Known rows, with every step that occurs:
tiko-nasun-nepa-tadal-dogefe: [ 3.04  0.39  0.99 -2.40 -0.16  1.24 -0.64  1.46  0.88  1.81 -3.89 -2.01
  1.52  0.07 -0.79  1.68  0.24  2.30  0.67  0.04  1.38  0.22 -1.26 -2.36]
tiko-nasun-nepa-rafigom-dogefe: [ 0.58  0.49 -1.84 -6.94 -1.13  0.66 -0.71  1.02 -0.08  1.79  1.73 -4.40
  1.50  1.21 -0.98 -1.46  1.09  3.04  1.60 -1.34 -1.87  0.32 -1.39 -0.44]
tiko-nasun-rafigom-nepa-tadal-dogefe: [ 1.46  0.19  0.62 -2.79 -0.83  2.19  1.58  1.96 -1.69  1.28 -4.00 -4.56
  1.27  0.74 -0.26  0.90 -0.45  1.80  0.36 -0.52  0.90 -0.36 -1.77 -2.38]
nasun-tiko-nepa: [-0.80  0.52  1.52  0.66 -1.23  1.34 -0.46  1.52 -1.14  1.33 -0.41 -1.24
  0.81  0.91 -3.19  0.22 -0.37  1.36  0.58 -1.13 -0.50  0.38 -0.74 -1.44]
tadal-dogefe-rafigom-nasun-nepa-tiko: [-1.37  1.22  1.63 -2.63 -0.42 -0.03 -1.35  1.03  2.40  2.08 -1.94 -2.05
 -0.88 -0.66  0.76  0.99  0.35  2.57  4.25 -0.61  0.72 -1.64 -0.30 -0.05]
rafigom-dogefe-tadal-nepa-tiko-nasun: [ 1.26  0.09 -1.47 -6.70 -0.61  1.40  1.73  0.77  1.64  1.02  1.41 -4.40
  1.81  1.19 -1.29 -1.25 -1.13  1.12  1.46 -1.04  1.08 -0.77 -0.72 -0.19]
dogefe-rafigom-nepa-tiko-nasun: [-1.28  0.11 -1.21 -5.19 -0.60  1.09  2.21  1.04  0.65  1.60  0.82 -3.51
  2.10  1.02 -1.65  0.05 -0.03  0.61  2.50 -1.44 -0.67 -1.39 -0.24  0.37]
tiko-nasun-rafigom: [-0.55  1.25 -0.28 -0.05 -0.66  1.22 -1.79  0.71 -1.37  0.31  1.94 -1.17
  0.96  2.47 -2.84  0.13  1.31  0.58  0.12 -1.95  0.97 -0.42 -0.62 -1.70]
nepa-tadal-dogefe-rafigom-nasun: [ 1.22  1.43  1.23 -4.34  1.06 -0.10  0.37  1.06  1.79  1.39 -4.28 -1.60
 -0.36 -0.76  1.20  1.70  0.53 -0.08  2.38 -0.45 -1.22 -1.49 -0.54 -0.73]
dogefe-tadal: [ 1.52  0.45 -0.15 -1.49 -0.07 -0.35 -1.40 -1.48  2.24  0.21  0.31 -0.19
  0.06 -0.75  0.45 -0.30 -1.27 -1.01 -0.50 -0.52  0.43 -0.35 -0.11 -0.24]
nepa-tiko-nasun-rafigom-dogefe-tadal: [ 1.94  0.39 -1.72 -4.73 -1.21  1.22 -2.05 -0.53  0.52  1.32  0.44 -4.92
  0.86  1.59 -0.20 -0.63  0.11  0.72  1.37 -1.33  0.54 -1.27 -0.82 -0.96]
nasun-tiko-nepa-tadal: [ 1.94  0.01  1.44 -3.05 -0.76  1.63 -0.49  1.11 -0.60  1.66 -4.53 -1.40
  1.94  0.28 -1.98 -0.25  0.97  1.29  0.81 -0.33  0.02  0.66 -0.38 -1.30]
rafigom-dogefe-tadal-nepa: [ 0.72  0.41 -0.17 -4.19  0.76  0.57  0.84  0.19  1.99  0.18  1.62 -3.72
 -0.43 -0.55  0.51 -2.21 -2.22  0.64 -0.06  0.15  1.47 -0.56 -1.17 -0.10]
nasun-tiko-nepa-rafigom-dogefe: [-0.13 -0.18 -0.72 -5.89 -2.00  1.53  0.29  1.70 -1.94  1.76 -0.29 -4.93
  1.24  1.09 -1.11 -1.56  0.48  2.77  1.81 -1.01 -2.73  0.53 -1.34 -0.45]
rafigom-nasun-tiko-nepa-tadal: [ 1.55  1.07  1.79 -4.35 -0.89  1.04  0.25  1.49 -0.41  1.98 -4.90 -1.40
  1.44  0.41 -1.86  0.12  0.64  1.04  1.24 -1.28 -1.62  0.37 -0.49 -1.42]
tiko-nepa-tadal-dogefe: [ 2.86 -0.37  1.57 -2.89 -0.71  1.63  1.23  2.15 -0.89  2.27 -6.02 -2.04
 -0.18 -0.47  0.46  1.15 -1.05  1.82  0.21  1.14  0.43  0.39 -1.45 -1.80]
tadal-nepa-rafigom-nasun-tiko: [-2.65  1.71  1.20 -3.78 -1.18  0.59  0.98  1.03  0.40 -0.82  1.38 -1.57
  2.06  0.56 -2.06 -1.82  0.84  1.70  2.33 -2.72 -0.79  0.21 -0.19 -0.17]
tiko-nepa-rafigom: [-0.85  0.25  0.03 -6.04 -1.96  0.93  0.56  1.23 -1.01  1.87  0.28 -0.79
  0.08  0.32 -0.95 -2.12 -0.27  2.20  1.01 -0.85 -1.49  1.02 -0.78  0.32]
rafigom-dogefe-tadal: [ 2.48  0.02 -1.33 -3.38  0.09 -0.16 -0.85 -1.03  1.46  0.83 -0.14 -3.51
 -0.27 -0.46  1.51 -0.39 -1.37 -0.41 -0.17 -0.07 -1.02 -0.66 -0.84 -0.33]
tadal-nepa-tiko-nasun: [-0.65  0.12 -0.45 -4.00 -0.75  1.39  2.43  1.37  0.62  0.38  1.54 -1.64
  2.10  1.51 -2.49 -1.09 -0.10  1.36  1.59 -0.97  1.82 -0.26 -0.06 -0.01]
dogefe-rafigom: [-0.81  0.49  0.03 -1.39  1.38 -0.13 -1.32 -0.04  1.85  0.36  0.92 -0.28
 -0.08 -0.36 -0.22  0.16  0.88 -0.52  1.56 -0.18  0.31 -1.25  0.19  0.44]
tadal-nepa-rafigom-dogefe: [-0.60 -0.25 -1.14 -7.21 -0.43  1.01  1.96  1.26 -0.50  0.16  1.45 -4.37
  0.34  0.24  0.84 -3.22 -0.03  2.58  1.44 -0.02 -0.41  0.30 -1.09  0.91]
tadal-nepa-tiko-nasun-rafigom: [-1.77  0.80  0.26 -2.27 -1.04  2.09 -0.25  1.30 -0.73  0.14  2.14 -2.20
  1.27  2.38 -2.72 -1.61  1.12  2.12  1.87 -1.53  3.47 -0.72 -0.31 -0.74]
nepa-tadal-dogefe-rafigom-nasun-tiko: [ 0.62  1.40  1.83 -1.82  0.34  0.61 -0.87  0.95  1.45  0.44 -4.19 -2.27
  1.84 -0.17 -0.72  2.06  1.68  0.23  2.91 -1.42 -0.92 -1.33 -0.13 -1.53]

Rows:
[ 2.01  0.90  0.91 -3.59  1.16  0.96 -1.81  1.27  2.61  1.97 -2.45 -2.15
  1.44 -0.19 -1.11  1.75  1.14  1.49  2.18 -0.25  1.43 -1.05 -0.98 -1.81] : tiko-nasun-nepa-tadal-dogefe-rafigom
[-2.25  0.39  0.05 -2.51  0.91  0.16  1.43  0.57  0.73  0.90  0.66 -2.81
 -0.14 -0.85  0.08 -0.65 -0.99  0.04  1.29 -0.53 -0.70 -1.37 -0.60  0.66] : dogefe-rafigom-nepa
[-1.59 -0.95 -0.26 -3.14 -1.33  0.79  2.68  0.41 -0.65  0.81 -1.44 -3.10
  0.45 -0.42  1.23 -1.18 -1.03  1.46  1.89  0.10  0.05 -0.49  0.10  1.28] : rafigom-nepa-tiko
[ 0.62  0.61 -1.50 -2.04 -0.42  1.37 -0.97  1.22 -2.03  0.99  1.22 -4.76
  0.43  2.56 -1.47  0.02  1.13  1.08  0.44 -1.25 -0.61 -0.81 -1.37 -1.61] : tiko-nasun-rafigom-dogefe
[-1.71  0.14  0.74 -1.19  0.61  0.68  2.14  1.46  0.38  1.06 -0.87 -3.99
 -0.53 -1.01  0.86  0.83 -1.87  0.73  1.30  0.00 -0.24 -1.47 -1.31 -0.39] : tadal-dogefe-rafigom-nepa
[-2.20  1.76  0.57 -6.81 -0.76 -0.11  2.31  1.13  0.64 -0.04  1.36 -0.80
  0.03 -0.03 -0.10 -2.70 -0.29  1.54  1.76 -1.87 -1.04  0.19 -0.53  0.86] : tadal-nepa-rafigom-nasun
[ 2.11  1.02  2.06 -2.54 -0.09  0.32 -0.43  1.22  1.13  1.67 -5.34 -1.71
 -0.24 -0.98  1.16  1.39 -0.08  2.26  1.31  0.08  0.40 -0.14 -1.11 -1.73] : rafigom-nasun-nepa-tadal-dogefe
[-1.40  0.34  0.63 -4.16 -2.39  1.41 -0.33  1.17 -1.14  1.11  0.27 -1.43
  1.77  0.71 -2.47 -1.68  0.69  2.44  1.69 -1.74 -1.28  1.03 -0.55 -0.39] : nasun-tiko-nepa-rafigom
[ 2.49 -0.01  1.75 -1.25  0.01  0.84 -1.09  0.86  0.93  1.38 -5.04 -1.70
  0.27 -1.03  1.05  1.01  0.18  2.53  0.88  1.08  2.03  0.18 -0.89 -1.57] : nasun-nepa-tadal-dogefe
[ 1.09  1.86  1.39 -5.62  1.41 -0.49 -2.41  0.10  3.05  1.97 -3.22 -0.56
  0.15 -1.01  0.15 -0.31  1.74  1.14  2.48 -0.73 -0.04 -0.86 -0.08 -0.20] : dogefe-rafigom-nasun-nepa-tadal
[ 0.46  0.47 -0.56 -5.14 -0.77  1.24  1.33  0.31  2.26  0.52  1.79 -1.70
  2.16  0.92 -2.17 -1.21 -1.08  0.68  1.21 -1.38  2.17 -0.51 -0.19 -0.20] : dogefe-tadal-nepa-tiko-nasun
[-1.12  1.46  1.11  0.79 -0.74 -0.11 -0.24  0.41  0.03 -0.33 -0.42 -0.92
  1.36  0.72 -1.76  1.03  0.80 -0.07  1.37 -2.24 -1.81 -0.37  0.05 -1.11] : rafigom-nasun-tiko
[-0.36 -0.16  0.48 -4.06 -0.44  0.83  0.69 -0.40  2.58 -0.03  0.35 -1.37
  0.48 -0.71  0.43 -2.35 -1.32  1.12  1.75  0.04  3.31 -0.58  0.28  1.03] : dogefe-tadal-nepa-tiko
[-2.61 -0.37  0.24 -1.94 -1.60  1.39  0.78  0.36 -1.68  0.69 -0.95 -3.62
 -0.11  0.47  0.84 -1.68  0.00  2.10  2.23 -0.44  1.51 -0.93 -0.12  0.62] : nasun-rafigom-nepa-tiko
[-1.05  2.14  1.40 -0.99 -0.07 -0.97 -1.46  0.49  1.46  1.44  0.29 -0.06
 -1.05 -0.26 -0.48  0.00 -0.25  1.55  1.18 -1.52 -0.75 -0.27 -0.67 -0.63] : rafigom-nasun-nepa
[-1.35  1.89  2.55 -0.58 -0.77  0.96 -0.04  2.77  0.02  2.19 -1.57 -2.50
 -0.24  0.53 -2.53  2.00 -0.80  1.21  2.27 -1.92 -1.80 -0.98 -1.45 -2.20] : tadal-dogefe-rafigom-nasun-tiko-nepa
[-0.91 -0.19  0.62 -1.33 -0.92  0.32 -1.76 -0.09  1.31  1.21 -0.75 -0.75
  0.13 -0.31  0.19 -0.84  0.76  2.69  2.55  0.15  2.06 -0.27  0.42  0.62] : nasun-nepa-tiko
[ 1.10  1.70  1.81 -5.41  0.39  0.44  0.85  2.26  1.02  2.84 -4.64 -1.96
 -1.09 -0.49  0.18  1.53 -0.45  0.70  2.21 -0.57 -1.74 -1.28 -1.28 -1.17] : tiko-nepa-tadal-dogefe-rafigom-nasun
[-0.21  0.33  0.82  0.18  0.97  0.45 -0.66  0.93  1.34  0.58 -0.73 -1.53
 -0.50 -0.64  0.47  1.73 -0.01  0.20  1.72  0.49  0.77 -1.39 -0.64 -0.66] : tadal-dogefe-rafigom
[-1.64  2.02  1.11 -4.88 -1.24  0.34 -0.09 -0.07  2.00 -0.69  1.57 -1.65
  2.14 -0.03 -1.76 -2.07 -0.04  1.05  2.03 -3.13 -0.51 -0.01 -0.26 -0.32] : dogefe-tadal-nepa-rafigom-nasun-tiko
[ 0.60 -0.06  0.13 -6.04  1.15  0.65  1.19  0.23  1.11  1.10 -3.48 -2.83
  1.01 -1.28  0.97 -0.99  0.34  0.22  1.50  0.25 -0.20 -0.85 -0.21  0.55] : dogefe-rafigom-nepa-tadal
[ 1.01  1.47  1.74 -5.35  0.06  0.89 -0.74  1.35  0.90  2.28 -4.23 -1.58
  1.35  0.13 -2.07  0.23  1.26  0.71  2.41 -1.43 -1.45 -0.57 -0.33 -1.14] : dogefe-rafigom-nasun-tiko-nepa-tadal
[ 1.84 -0.10  0.83 -2.91  1.31  0.76 -0.68  0.70  1.74  0.88 -4.13 -1.74
  0.43 -1.07  1.18  1.41  0.99  0.24  2.01  1.04  1.14 -1.16 -0.35 -0.67] : nepa-tadal-dogefe-rafigom
[ 0.52 -0.20 -1.28 -3.21 -1.25  1.00  0.99  0.63  0.05  0.83  0.24 -1.15
  2.24  1.65 -1.80  0.55  0.78  0.54  1.40 -1.08 -0.02 -0.28  0.32 -0.10] : nepa-tiko-nasun
[ 3.03 -0.67  0.88 -1.63 -0.09  1.03  0.69  0.77 -0.06  0.57 -5.58 -1.62
  0.62 -0.78  1.67  1.34  0.14  1.01  0.40  1.33  0.95  0.09 -0.62 -1.25] : nepa-tadal-dogefe
[-0.01  1.30  0.14 -0.72 -0.25  0.20 -1.65  0.71  1.21  1.42  2.03 -0.51
  1.13  1.03 -2.97  0.35  0.22  1.64  0.34 -1.61  0.47  0.13 -0.78 -1.43] : tiko-nasun-nepa
[-0.69  0.23 -1.01 -4.20 -0.73  2.12  0.48  1.82 -1.52  0.79  1.56 -5.66
  0.67  2.48 -1.30 -1.68  0.78  2.56  1.96 -0.86  1.76 -1.03 -1.16 -0.68] : tadal-nepa-tiko-nasun-rafigom-dogefe
[ 1.32 -0.49  0.08 -4.89  0.11  0.77  2.27  0.27 -0.31  0.85 -4.08 -2.59
  1.11 -0.90  1.17 -1.14 -0.37  0.58  0.16  0.43 -0.37  0.11 -0.33  0.27] : rafigom-nepa-tadal
[ 1.73  0.16  1.51 -3.89  0.82  1.33 -0.21  1.88  1.00  2.40 -4.54 -2.14
 -0.25 -0.74  0.14  1.19 -0.09  1.04  1.84  0.86  0.63 -0.92 -1.06 -1.15] : tiko-nepa-tadal-dogefe-rafigom
[-0.48 -0.04 -0.04 -4.50 -0.60  1.55 -0.68  0.02  1.00  0.33  0.52 -4.53
 -0.29  0.28  0.93 -2.91 -0.52  2.09  2.32  0.05  3.55 -1.17 -0.53  0.40] : nasun-rafigom-dogefe-tadal-nepa-tiko
[ 0.90 -0.26  1.34 -1.74 -0.63  1.93  1.13  1.36 -1.69  0.92 -5.08 -4.27
  0.06 -0.39  1.52  0.21 -0.55  2.00  0.62  0.52  1.51 -0.42 -1.42 -1.57] : nasun-rafigom-nepa-tadal-dogefe
[ 2.48 -0.04  0.84 -4.94 -0.34  1.16  0.47  1.13 -0.51  2.30 -4.53 -0.67
  0.29 -0.23 -0.41 -0.67  0.02  1.06  0.22  0.55 -0.14  0.65 -0.57 -0.59] : tiko-nepa-tadal
[ 2.35 -0.30  2.09 -1.16 -1.11  2.14  0.37  2.15 -0.99  1.68 -5.85 -2.62
  1.28  0.00 -0.92  1.51 -0.24  2.00  0.83  0.42  0.44  0.44 -1.20 -2.41] : nasun-tiko-nepa-tadal-dogefe
[-1.10  2.11  0.50 -7.99 -0.72 -0.24  1.31  0.12  2.25  0.09  1.60 -0.91
  0.09 -0.62  0.19 -2.88 -1.18  0.86  1.33 -2.15 -0.71 -0.02 -0.56  0.62] : dogefe-tadal-nepa-rafigom-nasun
[ 0.82  0.45 -0.10 -4.86 -0.40  1.77  0.88  0.79 -1.38  1.07 -2.45 -3.52
  1.89  0.97 -1.04 -1.04  0.70  1.01  0.30 -1.15  0.50 -0.26 -0.87 -1.18] : tiko-nasun-rafigom-nepa-tadal
[-0.75  0.60  0.06 -6.85 -0.61  0.58  0.41 -0.49  2.25 -0.53  2.42 -0.90
  0.88 -0.85 -0.06 -3.71 -0.95  1.40  0.94 -0.94  1.64  0.43 -0.29  0.87] : dogefe-tadal-nepa-rafigom
[-1.86 -0.73  0.36 -3.03 -0.50  1.10  2.26  1.12  0.49  1.31 -2.09 -4.32
  0.05 -0.92  1.57  0.32 -1.02  1.59  3.26  0.39  0.73 -1.71 -0.41  0.71] : tadal-dogefe-rafigom-nepa-tiko
[ 1.87  0.23 -1.25 -8.35 -1.39  0.56 -0.36  0.08  0.61  2.26  0.05 -4.08
 -0.16 -0.15  0.71 -2.09 -1.60  1.27  0.60 -0.78 -2.17  0.19 -1.49 -0.13] : tiko-nepa-rafigom-dogefe-tadal
[ 0.57 -0.60 -1.97 -6.42 -0.91  0.51  0.65  0.41 -1.00  0.65  0.02 -3.96
  0.58  0.35  1.43 -1.72  0.77  1.71  1.31 -0.13 -2.27  0.25 -0.71  0.69] : nepa-rafigom-dogefe
[-1.21  1.75  0.46 -7.18 -1.90  0.01  1.52  1.58 -0.71  2.17 -0.34 -0.72
 -0.71  0.43 -0.68 -1.38 -0.55  1.55  1.42 -2.09 -3.50  0.48 -0.98  0.11] : tiko-nepa-rafigom-nasun
